Every row comes from one small tree of marks. The marks that hang from a mark follow it in brackets, in alphabetical order. Every link used is in the known rows. Which tree was each row made from?
Known rows
gamu(peme(dodafak) zemed(muti)): [-29.6  14.6  17.2   6.7   8.0   4.7 -13.2 -26.0 -20.2 -12.5  -9.6 -43.8
 -55.4 -15.9 -27.5 -65.0 -40.4 -15.5]
dodafak(peme(gamu(zemed(muti(fofiv))))): [  3.6  40.9  34.0  18.9 -12.0   4.4 -10.5 -16.2 -14.2   9.1  27.6 -22.7
 -65.8  40.2 -14.9 -25.3 -22.8 -10.4]
gamu(peme zemed(muti)): [ -2.3   5.7   7.3 -18.4  15.9 -10.5 -17.6 -15.0  -8.2  -6.7 -12.2 -29.6
 -58.8  -7.7  -3.6 -40.9 -37.5 -10.6]
peme(gamu(zemed(muti))): [ -6.8  15.7  12.5  11.1   4.8  14.1 -36.7 -30.7  -3.1  -5.0  -7.7  -4.0
 -20.8  36.5  -9.3 -24.7 -23.8 -17.2]
zoze(dodafak(peme(gamu(zemed)))): [ -6.1  23.4  44.8  43.2 -19.4  18.5 -10.4 -18.8 -10.9  -6.0  25.9  -2.2
 -48.4  54.4 -29.2 -49.5 -17.0  18.5]
lopagu(fofiv(muti(zemed(gamu(peme))))): [ 24.4  10.2  29.7   7.4  -9.2   0.4  10.1 -31.6 -13.2  32.6  -4.5 -29.3
 -85.6  23.8  -1.2 -20.7 -43.0 -16.4]
zemed(gamu(peme)): [-10.3  40.6  -5.3  -9.1 -26.6   2.7   5.9 -33.9  -0.1  -4.6   8.2 -11.6
 -44.9  60.8   0.6 -29.5  -8.9  26.2]
muti(zemed(gamu)): [-17.1  34.4   0.2 -11.0   1.4 -29.5 -17.9 -23.2   4.9   3.6 -26.7 -12.5
 -19.5  43.7  -9.5  -6.4 -24.2   3.0]
fofiv(lopagu muti(zemed(gamu(peme(dodafak))))): [-43.5  54.5  23.7  23.8 -23.2   4.2  22.5 -58.7   5.6  -0.7  -8.2 -28.9
 -78.8  34.0   1.7 -12.1 -39.6 -25.4]
zoze(dodafak): [-14.9   0.4  25.8  18.7 -12.8  -2.2   1.6 -12.3  -6.4  -6.4   2.6  -3.2
 -12.4   0.0 -17.4 -24.9  -7.7  17.0]
muti(fofiv(lopagu) zemed(gamu(peme(dodafak)))): [-50.0  83.8  37.6  -5.1 -49.5 -19.8  10.8 -57.6 -23.7 -13.7   1.4 -29.9
 -75.8  21.1 -27.3 -19.3 -53.4   4.1]
zemed(gamu(peme(dodafak)) muti(fofiv(lopagu))): [-61.2  87.6  28.4  -8.0 -48.7 -16.7  23.7 -70.8 -15.2  -3.9  13.1 -44.7
 -88.7  13.7 -16.8 -33.1 -34.3   8.6]
gamu(peme(dodafak) zemed(muti(fofiv(lopagu)))): [-39.7  40.9  33.1   2.6 -15.5   1.1   0.5 -39.3 -29.5 -18.4   2.1 -41.1
 -81.1 -34.4 -31.3 -54.7 -52.5 -17.1]
dodafak(peme(gamu)): [  2.6  31.7  24.1  32.2 -20.4  26.8   0.7 -11.2  -2.6   7.9  38.3  -6.4
 -35.1  68.2  -5.4 -17.5   0.5   7.5]
gamu(zemed(muti)): [ -3.4   1.7   0.4 -14.9  29.0 -21.9 -25.9  -4.7   1.4  -0.5 -25.2 -13.3
 -27.2 -21.5 -10.7 -19.1 -26.0 -20.4]
lopagu(fofiv(muti(zemed(gamu(peme(dodafak)))))): [  6.5  16.1  35.5  22.5 -12.5  10.7  11.2 -38.8 -21.1  28.3  -2.8 -39.4
 -82.7  18.3 -16.3 -37.9 -45.1 -19.0]
zoze(dodafak(peme(gamu(zemed(muti(fofiv(lopagu))))))): [-25.2  51.4  61.9  33.8 -34.0   2.2   1.9 -37.2 -14.0  -4.9  29.2  -9.8
 -77.9  30.3 -28.1 -39.2 -30.7  10.2]

Write each row's tree
[-41.1  78.5  14.8 -24.4 -32.2 -37.4  12.8 -53.0   3.6   6.9   0.3 -20.1
 -67.2   8.1  -2.4   4.4 -22.5   3.9]
zemed(gamu muti(fofiv(lopagu)))
[ 29.7 -10.1  32.2  13.1   6.1  -3.0   6.6 -13.7 -13.1  36.5  -9.7 -22.3
 -59.7  -9.7  -1.6  -4.2 -37.1 -31.8]
lopagu(fofiv(muti(zemed)))
[  2.0  33.5  25.3  23.6  -1.9  11.6 -15.5 -14.7  -2.7   7.5  21.5 -14.4
 -52.5  55.4 -11.6 -29.2 -16.2  -8.0]
dodafak(peme(gamu(zemed(muti))))
[-13.1  27.7  18.3 -19.3   5.0 -25.0 -12.6 -19.3  -8.6  -6.6 -12.9 -11.9
 -51.9 -37.7 -14.2  -8.3 -37.5 -21.7]
gamu(zemed(muti(fofiv(lopagu))))
[-30.7  21.9  20.7  48.7 -12.2  47.9 -30.6 -34.8 -22.6 -21.1   4.9  -6.4
  -8.1  39.3 -44.9 -56.6 -22.3 -15.8]
peme(dodafak gamu(zemed))
[-12.7  32.5  25.3 -22.5  -9.9 -13.7  -4.6 -29.6 -18.3 -13.3  -0.7 -27.8
 -83.2 -24.9  -7.0 -30.2 -50.7 -12.0]
gamu(peme zemed(muti(fofiv(lopagu))))
[-33.1  48.0   0.4  10.5 -32.5  14.5   8.7 -41.7  -8.6  -8.5   9.6 -22.8
 -43.6  53.1 -17.8 -49.7 -12.7  22.0]
zemed(gamu(peme(dodafak)))
[ -1.8  16.2   2.7   7.9  11.3 -20.6   1.1 -20.8   9.8  24.2 -27.0 -38.0
 -47.9  32.1  12.8   5.4 -26.0 -34.6]
fofiv(muti(zemed(gamu)))
[-25.3  57.6   7.2 -26.3 -17.8 -42.7   5.0 -36.4  -1.6  16.5  -7.2 -36.3
 -56.1   8.2  -2.1  -1.9 -18.6   0.8]
zemed(gamu muti(fofiv))
[-24.8  48.7  18.0   8.4 -18.9  -7.3  20.3 -52.4  13.2   3.1 -10.2 -19.1
 -80.2  40.5  16.0   5.3 -38.4 -22.5]
fofiv(lopagu muti(zemed(gamu(peme))))
[-34.3  43.1  10.0   2.6 -12.0 -13.0 -10.1 -36.9  -8.2  -3.8 -17.5 -30.7
 -38.5  45.2 -20.1 -35.9 -32.6   5.9]
muti(zemed(gamu(peme(dodafak))))
[ -5.2  25.1  20.7   6.1  -4.9   6.2 -31.5 -30.2 -14.6  -2.5  -2.3 -13.0
 -34.2  22.9 -12.0 -19.8 -32.2 -21.1]
peme(gamu(zemed(muti(fofiv))))
[-27.6  46.2  -1.5 -21.0 -13.1 -22.3   2.8 -43.8   7.7   9.7  -5.6 -33.9
 -61.0  40.5   7.6 -27.4 -16.8  13.3]
zemed(gamu(peme) muti)
[ 23.2   8.0  26.2   8.9  -1.8  -4.9   4.7 -26.4  -7.6  34.3 -11.3 -21.8
 -69.0  17.0  -5.3 -10.8 -37.5 -21.7]
lopagu(fofiv(muti(zemed(gamu))))
[-39.6  80.0  19.8 -27.6 -43.6 -28.0  19.6 -59.7  -4.7   2.0   9.0 -33.7
 -91.3  19.1   3.0 -14.2 -32.1  12.0]
zemed(gamu(peme) muti(fofiv(lopagu)))
